Each row was made from one small tree. Brackets hold a mark, then the marks that hang from it, in the order of their numbers. Every link used is in the known rows. Write each row's tree.
Known rows
(z881 z87 z636): +0.39,-0.65,+2.30,-2.49,+0.22,-0.38,+2.00,-1.17,-0.75,+0.32,-0.20,+1.03,-0.49,+0.58,-1.57,-3.45,-1.79,+0.75,-3.40,-0.97,-0.30,+0.95
(z211 z636 z833): -0.07,-4.35,-0.73,-0.74,+1.08,+1.17,+0.73,+0.59,-1.56,-0.33,-1.08,-0.57,-0.26,-0.18,+1.32,-1.72,-1.77,+1.64,-1.86,-1.92,-1.12,+1.84
(z636 (z268 (z87 z211) z917) z846): +0.63,+6.39,-2.25,+2.49,+0.02,+2.16,+1.29,+3.20,-1.94,+0.69,-1.90,-0.89,-3.18,-3.89,+0.40,-2.14,-1.02,-0.11,-3.07,+2.65,+0.56,+2.04
(z881 (z87 z211) (z636 z846)): +1.96,+2.65,+1.54,-2.12,-0.78,+0.26,+4.31,+1.06,-2.08,-0.27,-0.84,+0.21,-1.78,+0.61,-0.89,-3.98,-1.64,+0.84,-5.29,-0.57,-0.82,+1.69
(z833 (z211 (z636 z846))): +2.07,+0.27,-3.65,-0.26,+1.49,+0.28,+0.41,+2.11,-2.48,-1.80,-2.36,-2.70,+0.38,-1.31,+1.99,-2.99,-2.62,+1.19,-2.21,-2.99,-0.16,+1.77
(z87 z211): +0.80,-1.18,-1.04,+0.67,-1.10,+0.40,+1.54,+1.69,-0.57,+0.13,+0.01,+0.79,-2.95,-1.20,-0.93,-2.17,-0.92,+0.95,-2.72,-0.69,-0.40,+1.23
(z268 z917): +0.58,+1.35,-0.70,-0.29,-0.25,+1.37,+0.40,+1.72,+0.08,+1.11,-1.05,+0.85,-2.90,-2.72,-1.31,-2.45,-1.43,-1.60,-1.09,-0.16,+0.39,+1.35
(z833 (z211 z636)): +0.88,-2.70,-3.03,+0.02,+0.73,-0.32,-0.54,+1.57,-1.75,-1.71,-0.96,-1.76,-0.42,-1.78,+1.36,-2.46,-2.60,+2.00,-2.02,-2.98,-0.60,+1.48
(z268 (z87 (z211 z636) z846) z917): +1.53,-1.57,-2.14,+3.41,-0.87,+0.87,+0.84,+4.54,-2.44,+1.60,+0.82,+0.02,-2.69,-3.12,+0.26,-2.90,-3.35,+1.16,-4.90,+0.32,-0.64,+3.56
(z636 (z268 (z87 z419) z917) z846): -0.40,+6.47,-0.56,+4.06,+0.25,+1.96,+1.05,+2.31,-1.70,+0.04,-3.02,-1.50,-1.65,-3.12,+0.47,-1.27,-0.27,-1.27,-2.18,+2.68,+1.57,+1.82
(z87 (z211 z636) z419 z846): +2.38,-2.79,-0.08,+2.18,-1.98,-0.22,+2.38,+2.86,-2.74,-0.11,+0.58,+0.23,-2.15,-0.17,-0.69,-1.60,-2.10,+1.76,-5.26,-1.74,-0.89,+3.18
(z636 z268 z846): +1.67,+5.33,-2.08,-1.07,+1.87,+1.26,+0.74,-0.36,-2.35,+0.61,-1.95,-0.67,-0.23,-1.04,-0.28,-2.38,-1.30,+0.54,-0.86,-0.07,+1.26,+0.29
(z636 z846): +1.26,+1.85,-1.54,-0.65,+1.10,+0.53,+1.23,+1.30,-1.49,+0.53,-2.11,-0.03,-0.36,-0.35,-0.51,-2.70,-1.09,+0.12,-1.34,-0.78,+0.35,+1.06
(z87 z846): +1.73,-1.25,-0.49,-0.73,+0.74,+0.10,-0.19,+0.89,-1.25,+1.65,+0.31,+2.18,+0.68,-0.98,-1.06,-1.69,-2.29,-0.02,-1.95,-0.96,+0.23,+0.49
(z211 z833): -0.78,-3.02,+0.58,-1.05,+1.07,+1.34,+0.38,-0.04,-0.20,+0.21,-1.40,+0.87,+0.08,-1.09,+1.03,+0.00,-0.31,-0.12,-0.32,-0.68,-0.94,+0.65
(z881 (z636 (z268 z87))): -1.29,+1.74,+0.48,+0.83,+2.24,+1.11,-0.93,-0.75,-2.63,+0.50,-1.28,-0.83,+0.03,-3.15,-0.06,-2.45,-2.87,+2.58,-1.70,+0.87,+0.88,-0.25
(z419 (z636 (z268 z917) z846)): -0.13,+8.22,-1.30,-1.40,+0.94,+3.31,+1.01,+0.50,-2.64,+1.71,-2.04,-0.16,-1.87,-4.31,-1.34,-2.33,-1.68,+1.15,-0.86,-1.04,+1.22,+1.01
(z268 z87): -1.66,-2.23,-1.26,+2.66,+0.70,-0.12,-0.42,+1.39,-0.42,+0.57,-0.47,+0.06,-0.77,-1.32,-0.59,-2.51,-0.93,+1.37,-1.40,+0.70,+0.16,+0.71
(z268 (z87 z211 z846) z917): +0.55,-0.45,-0.16,+3.41,-0.87,+0.90,+0.41,+4.51,-1.08,+2.06,+0.60,+1.96,-2.50,-3.62,-0.11,-1.56,-1.98,-0.68,-3.94,+1.34,-0.84,+2.35
(z211 (z636 (z268 z917) z846) z833): +1.97,+4.20,-1.75,-1.39,+2.06,+3.37,+1.08,+0.65,-2.78,+0.34,-3.18,-1.79,-1.25,-2.33,+2.30,-1.78,-2.44,-0.23,-1.55,-0.29,+0.14,+2.47

Which tree is each row?
+1.20,+5.13,-3.76,+1.98,+1.69,+2.16,+0.16,+2.12,-3.00,+0.54,-2.19,-2.36,-1.77,-2.67,+0.52,-3.95,-2.81,+1.14,-2.41,+0.94,+1.08,+2.59 : (z211 (z636 (z268 z87 z917) z846))
+1.09,+0.48,-4.03,-0.52,+1.84,+0.67,-1.12,-0.31,-2.50,-1.80,-1.26,-2.24,-0.33,-2.13,+1.43,-1.96,-3.12,+2.69,-1.60,-2.25,+0.34,+0.87 : (z833 (z211 (z636 z268)))
+0.56,-0.13,-0.48,+2.08,+0.41,+0.63,-0.91,+2.98,-0.77,+2.45,-0.14,+1.75,-0.39,-3.42,-0.47,-1.78,-2.05,-1.06,-1.99,+1.32,+0.26,+1.71 : (z268 (z87 z846) z917)
+0.73,+1.32,-1.33,-1.06,+1.43,+3.17,+0.17,-0.09,-2.02,+0.47,-1.71,-0.75,-2.27,-2.51,+1.57,-1.19,-2.71,+0.15,-1.31,-0.66,-0.28,+2.14 : (z211 (z636 (z268 z917)) z833)
-0.12,+5.10,-0.25,+0.81,+2.68,+1.52,+0.03,+0.01,-3.35,+0.67,-2.51,-1.68,+0.71,-2.91,+0.78,-2.89,-2.58,+2.37,-1.97,+1.23,+1.07,+0.13 : (z881 (z636 (z268 z87) z846))
-1.08,-3.34,-0.88,+3.42,-0.70,+1.94,+1.36,+3.83,-1.10,+0.03,-1.02,-0.91,-3.44,-3.12,+2.22,-1.66,-1.76,+0.99,-3.56,+0.94,-2.01,+3.71 : (z268 (z87 (z211 z636 z833)) z917)
+2.23,+3.58,-4.26,-0.85,+2.37,+1.05,-0.14,+0.29,-3.50,-1.72,-2.57,-3.04,+0.66,-1.90,+2.28,-2.56,-2.99,+2.61,-1.66,-2.06,+0.37,+1.10 : (z833 (z211 (z636 z268 z846)))
-1.23,-5.01,+3.18,+4.37,-1.13,+0.47,+1.56,+2.94,-1.26,+0.14,-0.29,+1.12,+0.29,-1.79,+2.27,+1.77,+0.07,+0.27,-3.64,+1.46,-1.90,+2.00 : (z268 (z87 (z211 z833) z419 z846))
+0.05,+0.38,-1.21,+1.87,+1.77,+0.45,-1.34,-0.02,-2.36,+1.75,+0.08,+1.34,+1.44,-1.78,-0.35,-1.46,-2.29,+1.41,-1.77,+1.16,+0.80,+0.12 : (z636 (z268 (z87 z846)))
-2.53,+2.64,+1.57,-0.09,-0.99,+0.57,+2.68,-2.36,-1.49,-0.42,-0.04,+0.63,-0.83,+0.45,-2.78,-1.40,+0.58,+2.65,-2.75,-0.84,+0.19,+1.15 : (z881 (z87 (z419 (z636 z268))))
+0.64,-4.77,-0.29,-0.83,-1.14,+0.33,+3.38,+0.55,-1.09,-0.89,+0.42,+0.53,-1.87,+2.23,+1.07,-2.32,-0.76,+1.81,-4.72,-0.52,-2.61,+3.55 : (z881 (z87 (z211 z636 z833)))
-1.06,-2.97,+2.61,+1.97,-1.95,+1.04,+2.87,+1.72,-0.23,-1.31,-1.26,+0.22,-2.17,-1.11,+1.36,+1.18,+0.63,-0.19,-2.74,-0.32,-1.52,+1.85 : (z87 (z211 z833) z419)
-1.44,+0.08,+0.60,+5.13,-2.64,+0.78,+2.01,+4.71,-0.05,-0.22,-1.00,-0.36,-4.39,-3.56,-0.65,-0.61,-0.05,-0.82,-3.56,+1.88,-0.44,+2.87 : (z268 (z87 z211 z419) z917)
+0.67,+3.05,-0.70,+1.64,+1.34,+1.68,-1.27,+1.55,-1.90,+2.47,-0.27,+1.40,-0.47,-4.07,-0.09,-1.38,-2.62,-0.93,-1.67,+2.00,+1.04,+0.78 : (z636 (z268 (z87 z846) z917))
+1.53,-2.80,-1.62,-0.33,-1.82,-0.61,+3.20,+1.45,-1.08,-0.75,+1.21,+0.32,-3.42,+2.31,-1.43,-4.47,-1.47,+2.59,-5.78,-1.37,-1.28,+3.60 : (z881 (z87 (z211 z636)))
-0.79,+6.04,-1.94,-1.35,+1.64,+2.25,+0.91,-0.67,-3.05,+0.95,-1.94,-0.26,+0.07,-2.44,-1.21,-2.33,-1.42,+2.95,-0.93,-1.74,+0.99,+0.26 : (z419 (z636 z268 z846))
+0.90,-0.37,-2.77,+1.96,+1.93,+0.33,-1.46,+0.35,-3.48,+1.22,+0.64,-0.28,+0.91,-1.02,+0.15,-2.71,-3.58,+3.66,-2.93,+0.20,+0.48,+1.54 : (z211 (z636 (z268 (z87 z846))))
+0.69,-2.45,-0.76,+2.91,-2.43,-0.34,+2.82,+2.52,-1.82,-1.60,-0.40,-1.60,-3.88,-0.19,-0.98,-2.11,-1.05,+2.45,-4.51,-2.04,-0.84,+3.30 : (z87 (z211 z636) z419)
+1.26,-1.33,-1.42,-1.07,+1.76,+1.54,+1.51,+1.20,-2.23,-0.32,-2.41,-1.32,+0.01,+0.06,+2.16,-2.27,-1.89,+1.39,-1.93,-2.06,-1.06,+2.61 : (z211 (z636 z846) z833)
+1.17,+2.50,-0.98,+2.76,-0.22,+1.42,-0.17,+2.45,-2.19,+1.89,+0.49,+1.30,-2.20,-4.16,+0.09,-0.98,-2.55,+0.21,-3.06,+2.54,+0.26,+1.60 : (z636 (z268 (z87 z211 z846) z917))
-3.20,+3.85,+0.53,+4.00,-0.69,+1.77,+2.03,+3.34,-1.43,+0.57,-2.58,-1.15,-1.54,-4.06,-0.81,-1.68,+0.28,+0.44,-2.22,-0.05,+0.51,+2.47 : (z268 (z87 (z419 (z636 z846))) z917)
+2.19,+5.55,+0.97,-2.44,+0.33,+1.20,+3.73,-0.51,-2.84,-0.32,-1.02,-0.11,-1.59,+0.07,-0.42,-3.29,-1.88,+1.28,-5.03,+0.27,+0.10,+1.06 : (z881 (z87 z211) (z636 z268 z846))
-2.22,+0.33,+2.14,+1.30,-1.31,+2.31,+4.03,+1.65,-1.93,-0.86,-2.11,-0.56,-0.99,-2.47,+1.06,+0.62,+0.98,+2.15,-3.17,-2.21,-1.77,+2.14 : (z87 (z211 z833) (z419 (z636 z846)))
-1.53,-3.06,+3.47,+1.35,-1.75,+1.63,+2.72,+1.33,-2.24,+0.72,-0.06,+1.71,-0.27,-2.68,+0.63,+1.93,-0.03,+2.18,-3.23,-2.62,-2.04,+1.79 : (z87 (z211 z833) (z419 z636) z846)
-0.45,-2.62,-1.57,+2.89,+0.58,+1.16,+2.11,+3.46,-2.34,-0.47,-1.75,-2.02,-1.10,-0.92,+2.99,-2.42,-1.49,+2.50,-3.95,+0.09,-1.95,+3.29 : (z268 (z87 (z211 (z636 z846) z833)))
+0.17,-0.75,+3.68,+0.24,-2.57,-0.53,+4.60,+0.84,-0.92,-1.38,-0.04,+0.07,-2.39,+0.53,-1.38,-2.13,-0.39,+1.10,-5.64,-0.33,-1.14,+1.97 : (z881 (z87 z211 z419) z636)
+1.87,-0.81,+2.73,-3.01,+0.62,-0.31,+1.52,-0.72,-1.79,+1.35,+0.84,+2.32,+1.61,+0.58,-1.52,-2.84,-2.81,+0.21,-4.20,-1.13,-0.28,+0.60 : (z881 (z87 z846) z636)
+0.61,+2.96,-3.92,+2.12,+2.24,+0.78,+0.11,+1.04,-3.42,-0.02,-1.68,-2.47,-0.07,-0.43,+0.65,-4.12,-2.57,+3.19,-2.54,+0.46,+0.86,+2.04 : (z211 (z636 (z268 z87) z846))
-0.83,-2.51,+5.40,-0.28,-1.92,+0.71,+4.52,+0.08,-0.54,-1.40,-0.92,+0.45,-1.69,+0.19,+0.92,+0.30,+0.09,+0.15,-4.91,-0.31,-2.38,+1.88 : (z881 (z87 (z211 z833) z419) z636)
-1.47,+5.10,-0.93,-0.96,+0.75,+3.02,+0.22,-0.47,-1.81,+1.64,-0.75,+0.66,-2.54,-4.48,-2.25,-1.59,-1.91,+1.36,-0.48,-1.44,+0.98,+0.72 : (z419 (z636 (z268 z917)))
+0.38,+6.68,-2.16,+1.80,+1.59,+2.06,+0.06,+1.78,-1.82,+1.08,-2.55,-1.05,-1.56,-3.27,+0.49,-2.48,-1.52,-0.49,-1.32,+2.24,+1.44,+1.36 : (z636 (z268 z87 z917) z846)
-2.30,-2.30,+2.40,+4.96,-1.96,+1.62,+2.16,+3.86,+0.01,-0.61,-1.66,-0.11,-3.29,-3.74,+2.00,+1.11,+1.07,-1.24,-2.77,+2.37,-1.60,+2.66 : (z268 (z87 (z211 z833) z419) z917)
